What can hang from each mark:
J996: J472 J736
J485: J736
J472: J77 J485 J564 J996
J77: J472
J564: J472 J736
J736: J485 J564 J996

Every row comes from one small tree of marks. The marks that hang from a mark follow it in brackets, in the order of their numbers. Every link used is in the known rows. Which tree was each row made from?
Known rows:
J736{J485 J996{J472{J77 J564}}}: [-2.20 -3.36  2.25 -1.62 -0.87 -0.26  2.28  4.93  1.34  0.80 -2.00  2.02
 -2.96  0.27 -0.98  1.40 -0.17  1.59 -1.41  0.05 -4.49]
J472{J77 J996}: [-2.19 -2.45  0.30 -0.18 -1.28 -1.28  2.36  3.89  2.09 -1.33 -0.84  0.60
 -0.46  0.82  0.59 -1.34 -1.84 -1.03 -1.37 -0.10 -6.39]
J996{J472 J736}: [-2.02 -1.47  0.06 -2.14 -0.53  0.29 -0.01  4.36  1.21 -0.74 -1.62 -0.62
 -0.47  0.83 -0.04  0.83 -2.26 -1.11 -3.10 -0.14 -2.48]
J736{J485 J564}: [-1.27  2.66  1.32 -2.63 -0.53 -2.11  0.66  6.23 -0.70  0.07 -2.94  0.40
 -2.84  1.55  2.69  0.35 -0.89  0.38 -3.65  1.56 -3.93]
J472{J77 J485 J996{J736{J564}}}: [-2.73 -1.40 -0.45 -1.06 -1.63 -1.55  4.31  5.17  0.57 -1.93 -1.04  0.23
  0.76  1.03  1.00 -2.87 -1.00 -2.09 -1.47  1.32 -6.32]
J564{J472{J77 J485{J736}}}: [-2.16 -4.28 -2.61 -0.75  0.19  1.91  1.79  4.43  2.23  3.04 -0.35  1.72
  1.11 -0.04 -2.02  2.20 -3.95  0.66 -2.42 -0.62 -4.62]
J77{J472}: [-1.45  4.34 -0.55 -0.39 -0.17 -3.17  1.60  3.82  1.30  2.14 -0.75  0.38
  2.13  0.64  1.35 -0.55 -3.17 -1.31 -2.41  0.05 -3.79]
J564{J472{J77 J485{J736{J996}}}}: [-2.54 -4.15 -1.48 -0.93  0.57  1.07  1.95  3.33  1.50  4.30 -0.79  1.90
  0.85 -0.85 -1.52  1.94 -3.43  1.07 -1.86 -0.52 -4.29]
J472{J77}: [-1.60 -3.11 -1.03 -0.03 -0.42 -1.43  1.05  5.16  2.07  1.17 -1.10 -0.64
  0.11  0.45  0.07  1.74 -2.38 -0.05 -2.70 -0.63 -5.74]
J485{J736{J564 J996}}: [-2.42  3.55  1.08 -2.43  0.99 -2.65  1.47  4.75 -0.76  4.55 -2.19  1.21
 -2.63 -0.35  3.30  0.99 -3.67 -0.25 -2.55  0.56 -2.49]
J485{J736}: [-1.85  0.59 -0.13 -1.44  0.14  0.62  0.35  5.43  1.91  2.84 -0.81  1.38
 -1.30  0.58  1.31  0.86 -4.71 -0.22 -3.04  0.15 -3.02]
J996{J736{J485}}: [-1.23  0.00  1.41 -2.06 -1.38 -0.91 -0.48  6.28  1.33 -0.59 -1.64 -0.53
 -0.71  1.36  1.91 -0.55 -1.30 -0.06 -3.43  1.33 -3.99]
J564{J472{J77 J485 J996} J736}: [-2.38 -4.35 -0.88 -0.65 -0.97 -0.09  2.83  2.50  2.18 -2.43 -0.54  0.40
  1.42  0.61 -2.22 -1.85 -1.51 -0.64 -1.54 -0.60 -5.56]
J564{J472{J77} J736{J485 J996}}: [-1.38 -2.76  0.66 -1.79 -0.15 -3.08  0.52  3.94  1.32  1.04 -2.05 -1.63
 -0.71 -0.60 -0.38  1.45  0.11  1.60 -2.41 -0.52 -5.04]
J77{J472{J485 J564{J736{J996}}}}: [-2.46  3.02  0.95 -0.14 -0.47 -2.73  4.05  3.15  1.58  1.39 -0.10  2.53
  2.32  0.44 -0.64 -3.11 -2.58 -1.34 -1.06  0.11 -3.14]
J736{J485 J996{J472}}: [-2.00 -0.67  2.50 -2.28 -0.33  0.37  0.03  3.57  0.05  0.89 -2.78  1.41
 -2.70  0.36  0.57  1.42 -0.49  1.60 -2.29  0.89 -2.91]
J77{J472{J485 J564 J996{J736}}}: [-2.82  2.89  1.16 -0.43 -1.91 -1.34  5.05  3.62  2.04 -1.45  0.63  3.60
  2.51  1.56  0.03 -6.06 -2.69 -3.04 -0.43  1.00 -4.08]
J485{J736{J996}}: [-2.34  1.06  1.19 -1.47  0.59 -0.62  0.61  3.98  1.00  4.38 -1.31  1.77
 -1.64 -0.36  1.90  0.83 -4.22  0.28 -2.31  0.25 -2.64]
J472{J77 J485 J564{J736}}: [-2.26 -4.74 -0.51  0.28 -1.24 -0.06  3.85  5.71  3.20 -1.11  0.05  1.47
  0.57  1.11 -2.56 -1.06 -2.44 -0.47 -1.93 -0.60 -5.39]
J77{J472{J485{J736}}}: [-2.00  4.23 -1.76 -0.27 -0.20 -0.23  3.07  4.90  1.74  3.61  0.20  2.45
  2.83  0.37  0.58 -0.74 -4.45 -1.06 -2.05  1.04 -3.46]
J564{J472}: [-1.84 -2.29 -0.06 -1.71  0.38 -0.13 -0.64  2.19  1.00  1.18 -1.63  0.87
 -0.28  0.69 -0.75  1.01 -3.33  0.23 -3.10 -1.13 -2.76]

Which tree is each row?
[-2.34 -1.66  1.19 -2.26 -0.76 -0.79  0.49  1.79  1.13 -1.55 -1.24  0.80
 -0.08  0.96  0.29 -2.62 -2.47 -1.41 -2.02 -0.37 -3.48] : J564{J472{J996{J736}}}
[-2.38 -3.09  0.28 -0.92  0.32 -0.99  1.29  2.95  0.70  2.22 -2.04  0.02
 -0.99 -0.55 -0.45  2.59 -1.47  0.56 -1.72 -0.76 -4.08] : J736{J996{J472{J77}}}
[-1.69 -1.71  1.06 -1.14 -2.37 -1.73  2.14  6.07  2.14 -2.37 -0.98 -0.65
 -0.63  1.09  1.56 -2.31  0.00 -0.82 -1.67  1.13 -6.90] : J472{J77 J996{J736{J485}}}
[-3.00  0.47  0.90 -2.21  0.64 -0.46  2.34  2.57 -1.96  1.52 -2.94  1.89
 -1.41  0.19  0.64  1.00 -1.74 -0.01 -2.25  0.73 -2.07] : J736{J564 J996{J472{J485}}}
[-2.80  1.80  0.29 -1.79  0.58  0.08  2.37  4.44 -0.72  3.86 -1.68  2.80
 -0.98  0.09  1.64  0.16 -3.66 -0.05 -2.29  1.35 -2.61] : J472{J485{J736{J564 J996}}}
[-2.07 -5.62 -2.05 -0.43 -0.09  1.22  1.55  3.14  1.72  1.34 -0.87  1.15
  1.80  0.34 -2.46  1.68 -2.74  0.66 -2.47 -0.80 -4.97] : J564{J472{J77 J485}}
[-1.50 -0.54  2.45 -1.64 -1.41 -0.82  1.25  5.97  2.38 -1.98 -1.07  1.39
 -2.49  1.83 -0.14 -1.75 -1.71  0.09 -2.74  0.09 -3.58] : J472{J564{J736{J485}}}
[-1.64  7.48  1.15 -2.20 -1.58 -4.98  3.29  5.11 -0.04 -0.97 -1.42 -0.10
  0.80  1.26  3.68 -4.05 -0.47 -2.46 -1.70  2.02 -4.76] : J77{J472{J996{J736{J485 J564}}}}
[-3.00 -3.83  0.11 -0.04 -0.36  1.22  4.21  5.52  2.52  3.49  0.13  4.05
 -0.57 -0.06 -1.40  0.12 -3.87  0.35 -1.02  0.01 -4.69] : J472{J77 J485{J736{J996}} J564}
[-1.91 -1.81  2.09 -2.77 -1.65  1.09  1.19  6.16  1.84 -2.13 -1.41  1.53
 -2.45  1.74 -0.72 -0.38 -1.22 -0.24 -2.70  0.48 -2.70] : J996{J472{J564} J736{J485}}
[-1.76  0.45  0.93 -2.10 -2.00 -3.46  3.03  6.61  0.69 -2.42 -1.84 -1.19
 -1.39  1.10  2.71 -2.19  0.51 -1.28 -2.01  1.60 -6.81] : J472{J77 J996{J736{J485 J564}}}
[-2.54  4.54 -0.51 -0.36 -0.93  0.03  4.24  3.76  1.85  1.39  0.41  3.42
  2.29  0.69  1.01 -3.62 -3.91 -2.01 -0.89  1.54 -4.11] : J77{J472{J485{J736} J996}}
[-1.63  3.99  0.48 -0.50 -0.65 -3.99  3.08  4.49  2.45  0.32 -0.06  0.83
  1.20  1.02  0.09 -2.37 -2.90 -1.91 -2.00 -0.72 -3.38] : J77{J472{J564{J736}}}
[-2.61  2.81  0.72 -3.02  1.03 -1.17  1.69  4.30 -0.91  3.76 -2.52  1.29
 -2.98 -0.49  2.10  2.12 -3.23 -0.18 -2.46  0.39 -1.79] : J485{J736{J564 J996{J472}}}
[-1.62  4.74  2.22 -1.06 -0.82 -4.59  3.11  4.51  1.63  1.12 -0.82  1.18
  0.08  0.52  1.01 -2.55 -1.25 -0.55 -1.50  0.33 -3.55] : J77{J472{J564{J736{J485 J996}}}}
[-2.33 -5.10 -1.96 -0.31 -0.60  2.53  2.24  4.36  1.70 -0.03 -1.07  1.15
  0.76  0.67 -2.44  2.38 -2.11  0.22 -2.28 -0.16 -4.65] : J996{J472{J77 J485}}
[-2.45  5.82 -0.05 -1.24 -1.24 -3.21  4.51  3.75 -0.18 -0.75 -0.71  1.24
  2.80  1.16  2.12 -4.74 -1.86 -3.14 -1.30  1.76 -4.31] : J77{J472{J485 J996{J736{J564}}}}
[-2.41  1.22  1.36 -2.86  1.32 -3.70  0.64  1.54 -1.88  3.05 -3.15  0.82
 -1.68 -0.27  1.49  0.91 -1.98  0.16 -2.69 -0.50 -2.38] : J736{J564{J472} J996}
[-2.42  2.38  0.32 -3.10  0.30 -1.22  1.86  3.71  0.07  1.26 -1.65  1.96
 -2.53  0.58  1.85 -0.58 -3.71 -1.05 -2.38  0.14 -2.92] : J485{J736{J564{J472{J996}}}}
